In the rows, zero is written as 128.
Known rows, with every step that occurs
q, t, s: [121 112 124 141 145 164 123  95 118 144  98 151 132 125 178 127 127 106
 140 136  71 156 146 142 145 109 118  83 125  79 134 139 140 124 152 150
 143 129 111 120 126 125 132 154 119 130]
u, j: [119 127 130 142 127 125 117 110 110 140 115 146 129 125 135 129 116 126
 122 133 117 129 137 116  70 106 126 120 156 125 150 105 121 156 102 130
 145 131 122 130 137 131 136 112 130 128]
y, l: [166 160 124 119 128 120 132 130 116 133 121 117 131 136 113 133 130 131
 130 139 121 117 152 152 141 122 136 139 120 122 122 137 122 131 129 118
 129 130 133  80 104 145 115 132 136 129]
k, s, d, n, u, j: [ 19 184 174 155 127 115 132 123 176 137  89 187 156 138 156 101 148  98
  72 165 134 129 138  98  55 105 131 117 140 124 137  52 148 220  89 156
 184 152 114 141 115 160 149  50  96 144]
n, d, s: [115 145 180 151 124  97 129 127 163  95 119 144 134 112  77 112 141  88
 118 134 134 101 121 113 119 101 141 128 134  99 116 170 155 142 138 125
 148 154 105 127 128 120 138 114 127 176]
n, d, s, k: [203 168 190 156 136 107 134 132 177  90 106 146 121 131  86 131 144  80
 114 137 138 102 128 115 129 110 154 139 127 100 123 172 158 151 140 127
 148 157 102 129 130 124 127 117 126 175]
z, l, y, p, f: [ 35 117 101  78 140 119 136 149 125 129 127 132 139 102 111 131 114 145
 103 152 132 132 112 196 119 128 168 165 113 103 143 105 135 116  95 119
 132 159 144  87 132 119  80 185 127 109]
e, r: [142 155 136 132 134 129 139 129 127 135 131 132 116 128 127 145 130 118
 139 124 132 111 123 119 135 117 145 126 140 133 124 138 130 127 127 130
 136 198 129 114 130 128 124 133 131 131]
n, d, s, t, q: [ 59 217 183 162 116 118 144 111 149  92  56 164 104 116  75  91 161  79
 135 153  74 123 137 103 136 106 123 112 112  95 139 188 162 153 160 116
 160 156  93 114 122 109 127 130 116 193]
d, n: [115 129 152 135 130 109 130 131 145 159 118 139 133 108 145 123 145 127
 103 141 124 145 106 106 120 124 149 124 128 107 119  98 152 127 106 148
 138 130 117 143 134 133 136 104 129 123]
h, j, u, n, d: [ 99 164 157 154  98 109 118 118 150  41 132 143  88 111 115 121 133 130
 129 144 124 115 192 117  99  99 164 106 140 113 135 167 154 171 116  97
 164 136  85 173 136 119 117  77 104 179]
u, j, k, s: [139 167 155 159 118 157 122 126  90 135  89 165 148 174 131  65 114 116
 106 141 115 136 113 116  82  89 123 113 155 130 168  87 116 150 123 148
 160 132  99 133 107 133 154  96 142  97]
z, l, y, t: [ 63 140 121  95 126 129 125 137 125 141 147 144 144 131  95 118 125 139
  77 138 130 150 114 170 128 132 136 105 115 113 136  85 179 117 110 123
 140 150 129  50 149 134 130 184 149 140]
a, j, k, s, t, q: [ 92 238 152 169 120 199 153 115 106 120  29 168 100 192 118  33 121 115
 132 161  74 157 125 112 162 101 153  98  95 122 172 118 127 210 163 137
 170 102 104 133  88 120 141 146 113 112]
n, u, j, k: [154 148 165 167 133 132 119 102 137  99 104 148  88 132 131  51 109 131
 122 140 124 114 118 103  74 121 121 120 155 127 115  87  99 175 121 115
 161 128 136 135 123 131 165  87 141 146]
t, s, d, n, u: [ 23 158 168 156 142 135 136 116 179 126  93 160  90 114 171 102 163  95
  97 165  95 136 130  99 127 132 137 109 112  99 107  95 151 182 127 135
 161 158 127 140 125 173 147  75  98 159]
f, p, y, l, z: [155  86 139 117 112 154 131 142 138 145 119 149 131 104  98 116 107 153
 122 184 114 122 138 164 128 110 141  79 133 144 103  97 175 136 120 100
 137 163 142 135 104 142 142  75 146 173]
f, p, y, t, s, k: [215 106 171 146 167 200 132 122 125 163 121 183 129 163 112 161 131 131
 117 194  78 155 158 142 130 100 131  84 107  87 119 102 151 167 138 111
 153 126 119 174 128 173 136  94 150 174]
r, e: [119 153 140 132 114 130 138 124 119 115 127 123 123 129 137 155  71 128
 113 116 126 118 111 123 133 139 139 110 130 138 119 121 126 141 139 130
 141 123 126 104 122 127 122 171 115 163]
k, j, u, n, d, s, t: [ 54 194 193 158 131 104 134 127 161  39  46 179  46 134 116 110 137  87
 112 137 131 101 189  92 115 141 209  94 147 110 138 175 174 165 119 138
 183 168  63 126 143 100 106 100 100 170]
l, z: [118 104 122 118 105 128 126 145 130 119 122 123 109 105 123 106 109 134
 131 137 119 143 113 133 139 125 138  95 142 158 134 113 190 109 114 130
 126 159 134 135 133 121 128 114 131 136]
s, t, q: [ 73 199 132 137 121 148 144 113 112 125  65 149 101 130 125 103 142 117
 143 149  65 150 144 116 143 132 110 114 105 127 149 145 134 139 151 123
 140 130 119 117 121 118 117 143 118 145]
z, l: [ 60 148 112 125 126 134 123 126 130 131 131 102 127 125 128 135 129 117
 127 122 135 114 107 150 131 131 121 112 126 104 125 125 133 113 127 126
 121 132 123  93 133 121 148 149 129 123]
j, u, n, d, s, k: [197 187 204 158 128  89 127 130 169  25  88 152  88 125  87 134 131  89
 116 143 132 106 175  97 128 122 179 108 123  89 128 171 174 147 124 128
 160 172  84 111 145 122 112  84 135 165]
n, u, j, k, s, t, q: [ 97 242 172 176 119 169 133  98 113 101  29 187 102 172 125  29 130 106
 127 167  61 139 139 103  88 108  86  96 129 133 152  85 111 197 156 131
 185 132 110 117  95 133 156  89 128 145]
u, n, d, s: [113 148 181 147 120  82 122 122 158  42 117 157 135 102  81 108 130  97
 141 138 123  90 120 100 106 108 149 102 136  96 126 169 193 154 123 134
 156 167 102 119 140 126 154  89 124 173]
q, t: [132 111 124 125 139 133 128 108 135 139 117 136 158 118 161 121 118 123
 131 123 127 151 138 144 131 120 127 112 127  99 123 132 137 123 131 143
 136 122 121 122 133 100 125 155 121 131]
q, t, s, k, j, u, n: [203 174 136 145 176 179 124 102 127  82  54 182  38 151 206 153 124 105
 128 140  63 160 208 131 143 148 209  70 144  97 147 141 164 135 129 170
 168 149  80 127 137 119  96 127 105 112]
j, k, s, t, q: [ 94 242 157 154 114 182 148 127  92 119  38 169 118 182 121  42 138 108
 129 159  67 158 119 117 154 113 103 105 108 129 166 125 127 132 172 138
 156 131  92 118  91 122 135 127 129 114]
z, l, y: [ 51 138 111 103 118 130 124 128 137 129 121 137 121 115 125 114 125 124
  78 124 128 123  96 161 125 147 132 108 125 119 136  92 152 111 126 128
 128 167 127  48 142 125 144 178 129 127]
s, k, j, b: [234 191 132 155 165 171 141 140  98 112 110 149  38 169 152 168 117 120
 118 169 108 134 171 123 109 148 202 128 158 150 142 136 130 124 131 148
 144 136 111 148 129 120 116 145 111  98]
u, n: [124 131 129 122 125 110 120 123 124  75 124 142 128 117 132 121 116 136
 148 130 117 117 127 112 114 137 131 106 129 121 137 126 165 144 111 137
 138 139 128 120 138 136 142 103 126 123]
j, u, n: [122 149 139 128 121 110 119 125 121  62 113 134  95 118 128 132 115 134
 130 133 120 132 173 113 129 142 154  98 124 119 134 126 144 123 112 128
 140 142 113 111 144 126 116  95 144 119]
k, s, t: [ 71 164 144 132 110 148 136 136 121 133  68 154 166 179 146 117 134 104
 110 135 130 130 149 130 134 119  98 114 111 129 154 118 131 159 140 146
 151 123 101 116 111 129 118 125 109 122]
h, e: [125 134 133 137 119 133 120 133 109 120 133 136 130 133 119 143  80 132
  99 128 134 129 130 124 129 120 125 141 135 141 132 136 113 153 116 122
 121 127 117 153 133 136 130 109 120 139]
h, j, u: [110 149 136 154  96 136 121 128 132 114 136 124  87 136 114 144 146 120
  99 138 125 144 187 126 122 117 157 137 135 119 135 132 106 131 122  91
 135 110  98 183 138 106 100 113 108 127]
h, j: [112 130 122 147 103 136 122 126 137 127 150 131 124 135 119 136 148 119
 116 135 121 130 141 126 109 112 140 143 140 121 133 130 126 152 121  99
 136 109 114 194 136 117 127 121  89 130]
n, u, j: [133 131 144 148 131 118 113 100 150 110 121 149 110 117 133 119 116 127
 124 137 125 107 148 111  62 125 114 118 149 134 115  87 113 190 110 121
 158 130 144 129 130 139 150  92 126 162]
z, l, y, p: [ 65 141 103  85 129 121 125 128 124 131 119 111 141 109  99 117 121 155
  93 144 133 120 110 182 132 129 159 159 127 103 140  99 135 103 113 120
 126 150 130  41 135 133 128 189 151 123]
b, j: [112 142 129 144 132 123 118 124 191 138 119 142 124 133 128 120 118 123
 114 129 119 130 119 129 163 129 135 121 139 151 133 133 128 112 141 118
 150 131 127 136 130 113 113 119  98 123]
f, p: [128 108 139 143 127 146 123 124 140 135 124 103 145 123 130 132 124 134
 123 158 135 102 134 140 125 130 128 106 137 105  95 131 121 144 142 113
 129 125 126 136 118 129 141  92 132 136]
b, j, k, s, t, q: [ 76 252 158 167 119 176 139 123 155 132  28 184 116 187 118  31 131 101
 118 158  59 159 111 120 190 116 113 101 118 150 173 130 130 116 185 125
 175 134  91 127  94 110 117 118  99 108]
d, n, u, j: [121 133 166 156 130  98 116 101 164 138 112 159 119  98 149 112 133 125
 102 150 121 124 124  91  54 117 132 119 149 114 108  59 136 190  90 139
 168 133 136 143 136 144 160  64 127 158]
f, p, y, t, s, d: [ 32 103 162 140 154 191 144 126 129 162 127 187 134 147 112 128 139 126
 105 197  90 156 158 140 121 102 129  80 107  94 127 112 153 175 127 100
 157 144 119 176 133 172 138  89 128 178]

Rows
[ 85 188 203 177 116 134 128 112 146 135  36 183 130 162 168  37 132 104
  80 161 123 135 116  79  72 111 111 107 139 106 133  47 127 203 114 151
 193 127  98 138 112 137 166  60 124 134] -> d, n, u, j, k, s, t
[153 155 150 169 129 129 116 103 101  92 130 147  83 125 130 137  94 127
 126 180 106 114 173 102  44 120 119 104 155 135 120  93 106 175 120 118
 162 132 143 123 135 132 157 100 140 141] -> n, u, j, b
[193 202 162 154 168 165 130 116 140  49  65 179  10 149 167 143 137 110
 132 149  80 118 201 118 129 133 211  79 148 124 148 172 166 162 141 149
 177 168  74 130 122 154 104  90 111 164] -> t, s, k, j, u, n, d
[130  81 161 142 151 191 127 115 109 169 138 182 141 141 103 142 132 140
 121 192  77 150 150 140 120  94 118  69 115  90 112 100 150 156 136 106
 155 123 122 173 129 170 150  91 154 177] -> f, p, y, t, s
[ 50 192 155 142 123 160 152 152 126 118  92 154 140 184 132  50 132 106
  99 144 139 141 112 124 139 114 134 130 124 134 160 118 128 141 139 138
 146 149  96 132 101 137 135 106 113  97] -> j, k, s, d
[ 42 193 208 173 110  80 120 116 218  43  46 168  89 124  97  98 119  83
 104 141 122 109 171  92 161 125 162  89 126 106 141 180 171 142 140 111
 191 167  73 112 152  95  95  83  96 171] -> b, j, u, n, d, s, t
[132 181 152 161 125 158 124 138 172 136  91 162 143 182 121  57 115 114
 102 138 118 137  95 131 175 112 133 114 143 155 154 115 125 104 161 133
 164 131  99 140 100 117 131 102 110  91] -> b, j, k, s
[163 110 146 124 138 151 133 123 132 156 126 154 148 127 101 140 126 145
 116 175 124 106 151 160 119 114 127 115 119 117  97 114 115 155 133  97
 140 132 135 128  99 147 142  91 143 166] -> f, p, y, l
[179 189 200 178 104  98 121 127 176  23 109 156  82 130  77 142 151  79
 105 149 124 110 185  96 110 105 193 123 135  84 133 173 173 173 117 100
 166 148  69 176 153 112 111  77  99 167] -> h, j, u, n, d, s, k
[138  81 159 127 144 157 132 133 130 162 158 169 169 138  83 134 123 156
 116 179 129 146 144 143 107 105 126  98 118 111 103  98 146 155 113 103
 151 117 132 177 131 140 141  94 157 176] -> f, p, y, t
[ 41 205 176 175 123 127 136 128 124 121  99 184 124 146 153 120 125  98
  75 206 118 136 162  90  38  99 137 104 147 128 144  56 141 203  99 154
 188 157 113 133 120 157 156  58 109 125] -> k, s, d, n, u, j, b
[ 45 181 174 174 131 111 138 115 134 116 111 161  80 109 158 116 117 113
  86 200 116 134 158  79  37 118 150 113 147 117 127  72 136 192  89 131
 176 154 128 138 143 142 157  70 113 139] -> s, d, n, u, j, b
[ 70 224 135 137 114 166 140 124 106 131  51 170 143 165 123 108 150 103
 134 156  64 150 147 128 146 111  95 100 104 136 165 128 139 148 160 145
 152 131 102 111  98 131 117 130 112 130] -> k, s, t, q
[ 24 156 170 154 135  98 134 112 181 132 103 164 112 103 159  99 139 113
  84 155 134 129 133  87  56 120 143 130 144 117 120  71 141 208  77 131
 171 153 129 146 138 148 146  61 103 159] -> s, d, n, u, j
[105 172 168 149 126  98 114 118 203  54 104 153  92 114 122 107 107 135
 128 138 123 116 169 119 155 119 162  88 139 144 138 167 158 130 136 111
 179 159  97 118 130 119 100  75 112 170] -> b, j, u, n, d
[128 136 166 141 133 101 125 122 184 126 125 141 121 104 146 111 143 128
 106 146 135 124 116 103 113 138 133 123 122 116  85  78 144 161 115 136
 152 130 141 139 128 142 151  82 128 158] -> d, n, u
[128  81 147 136 138 159 131 126 145 151 132 165 145 121 115 133 122 144
 115 165 126 117 126 133 103 119 122  99 128 118 102 104 120 150 131 106
 138 132 129 175 125 132 156  87 131 166] -> f, p, y
[ 55 137 123 110 129 161 121 122 104 146 128 156 118 135 115 122 133 120
  83 151  77 156 119 165 143 123 128  77 111  95 146  90 181 115 131 128
 147 156 121  49 147 161 137 184 147 137] -> z, l, y, t, s
[117 161 159 147 130 120 128 109 149  43 105 139  75 118 123 111  95 147
 139 140 138 113 184 111 124 105 200  87 116 115 137 153 158 226 116 124
 171 127 112 122 125 130 124 103 125 176] -> a, j, u, n, d
[ 14 137 151 144 145 146 143 105 150 169  79 164 133 109 205 107 153  89
 100 154  83 180 130 120 138 113 151  94 118  63 137 120 167 143 121 160
 155 150  94 135 139 136 127 123  97 126] -> q, t, s, d, n
[119 160 165 133 122 102 124 119 140  42 113 142  97 109 125 113 116 140
 139 137 127 113 178 116 118 119 152  93 127 122 131 163 155 147 124 126
 157 154  99 108 129 131 117  83 142 177] -> j, u, n, d
[147 169 119 151 151 163 137 135  87 119 126 147  49 148 141 151 116 126
 125 168 106 130 162 122 101 141 189 115 165 155 136 135 128 114 131 145
 146 133 116 145 127 114 129 144 115 100] -> k, j, b
[  8 152 154 149 137 141 145 126 140 158  89 158 101 120 174 114 161  94
  97 161  86 156 120 103 135 118 149 110 117  90 143 115 160 146 121 146
 146 158 103 140 134 166 131  95 102 124] -> t, s, d, n
[200 186 178 157 161 130 139 135 184  96  96 167  74 147 105 135 154  80
 107 133 137  99 138 119 118 129 210 140 158 127 126 174 164 155 131 142
 162 162  89 153 123 117 119 122 101 167] -> n, d, s, k, j
[ 19 154 152 132 132 108 149 140 162 152 109 145 128 112 155 106 153 113
  92 147 139 151 115 104 121 129 161 139 121 109 131 112 159 147  98 141
 141 152 112 143 138 138 124  98 101 126] -> s, d, n
[ 23 150 131 140 136 162 141 122 127 127  98 148  97 137 154 120 146  96
 120 147  89 137 142 124 143 123 133 114 118 110 153 144 135 147 140 126
 138 154 110 129 126 162 122 120  99 129] -> t, s, d
[195 188 180 151 160 114 131 131 180  42  92 182  74 138 108 128 142  87
 129 137 125  88 135 103 104 133 217 115 160 117 132 170 199 171 114 156
 173 170  90 144 135 124 134  97  95 164] -> u, n, d, s, k, j
[ 68 144 172 154 110 110 133 128 143 117  72 142 125 137 102 118 143  77
 106 134 127 121 129 102 135 134 129 131 116  90 132 141 140 138 130 126
 139 137 102 122 149 105 124 135 111 128] -> d, s, t
[139 150 136 163 125 137 123 113  61 125 126 142  95 130 132 149  93 127
 124 176  98 134 160 107  53 103 133 108 160 127 156 108 114 139 114 126
 146 133 120 123 143 125 145 123 140 106] -> u, j, b
[207 188 138 134 159 140 132 135 138  66  86 157  34 154 154 155 126 127
 119 132 122 130 190 112 126 165 221 114 149 143 144 131 152 139 103 152
 153 150  96 135 136 122  95 102 113 109] -> s, k, j, u, n
[155 135 118 109 104 120 130 146 121 122 116 112 113 114 110 111 116 137
 133 148 114 132 139 156 154 119 145 106 132 156 127 123 184 115 116 124
 124 158 139  88 108 138 114 118 141 136] -> y, l, z
[ 30 189 181 163 121 137 144 136 123 158  70 181 143 158 157  47 141 101
  69 161 123 157  99  90  74  87 156 123 152 111 170  69 145 170  93 160
 172 153  80 148 117 144 151  65 118  93] -> u, j, k, s, d, n
[183 200 206 173 132  86 119 126 232  36  79 164  83 129  86 127 121  84
 103 143 123 109 164 100 163 122 190 104 134 115 137 174 177 129 135 118
 180 176  81 119 145 108  93  76 107 160] -> b, j, u, n, d, s, k
[ 26 139 161 153 153 138 137  98 189 137  84 170 119 104 205  95 150  92
 102 159  89 157 141 118 131 126 135  90 111  66 102 101 159 178 127 152
 169 151 117 132 131 147 144 102  90 162] -> q, t, s, d, n, u
[ 33 193 147 162  99 171 147 148 136 116 111 156 134 189 123  57 153  97
  87 153 133 144 126 126 121  97 147 144 138 125 165 123 126 164 132 110
 152 129  82 198 110 128 133  97  76 100] -> h, j, k, s, d
[ 18 141 167 167 150 134 127  77 170 152  72 188 118  97 211  96 139  87
  95 165  77 160 150 104  70 106 135  84 138  68 124  79 152 208 103 154
 186 155 111 137 139 147 149  87  94 162] -> q, t, s, d, n, u, j
[205 152 138 150 149 168 128 119 122 128  91 144  88 152 153 153 139 100
 125 145  79 138 142 124 152 125 133 113 118 109 143 137 132 138 150 136
 133 138 115 128 126 158 121 129 122 125] -> t, s, k
[ 52 198 190 154 128 135 150 144 182 116  88 168 133 159 149  33 151 106
  79 161 144 136 102 100 124 126 139 126 118 123 115  76 142 173 125 147
 172 151 110 143 101 150 156  59 111 129] -> j, k, s, d, n, u
[ 39 209 192 171 131 129 140 141 243 130  78 180 130 163 148  23 140 100
  64 162 138 139  93 104 161 128 148 119 130 144 124  77 146 158 137 134
 194 153 107 152 103 139 141  51  83 122] -> b, j, k, s, d, n, u
[121 165 129 134 143 133 125 129 126  70 101 157  49 134 144 136 122 138
 124 131 119 128 181 116 116 158 206 100 156 146 138 126 150 129 105 147
 154 144 101 135 138 118 107 102 118 112] -> k, j, u, n
[ 42 191 157 158 121 159 141 136 108 130  79 169 138 180 138  50 120 104
  92 147 127 142 123 113  82  96 133 124 153 130 181  99 120 171 114 142
 164 151  90 133 110 137 141  92 114  97] -> u, j, k, s, d
[139 178 188 175 123 131 117 116 145 133  85 178 136 148 146  48 131 116
  86 160 120 133 102  90  65  99 126 108 151 119 124  40 132 184 112 156
 183 131 109 145 107 147 177  48 138 127] -> d, n, u, j, k, s
[134 121 123  90 127 115 131 131 123 127 117 137 144 110 101 113 123 165
  91 150 127 131 130 157 131 126 165 177 127 126 144 100 129 117 114 120
 135 147 137  77 128 138 109 168 146 127] -> l, y, p
[ 36 151 141 128 142 159 142 130 111 140 123 152 121 154 126 121 144 113
 118 161  89 167 159 133 146 109 137 109 107 103 152 138 163 153 123 122
 149 138 115 130 134 169 107 129 122 140] -> y, t, s, d
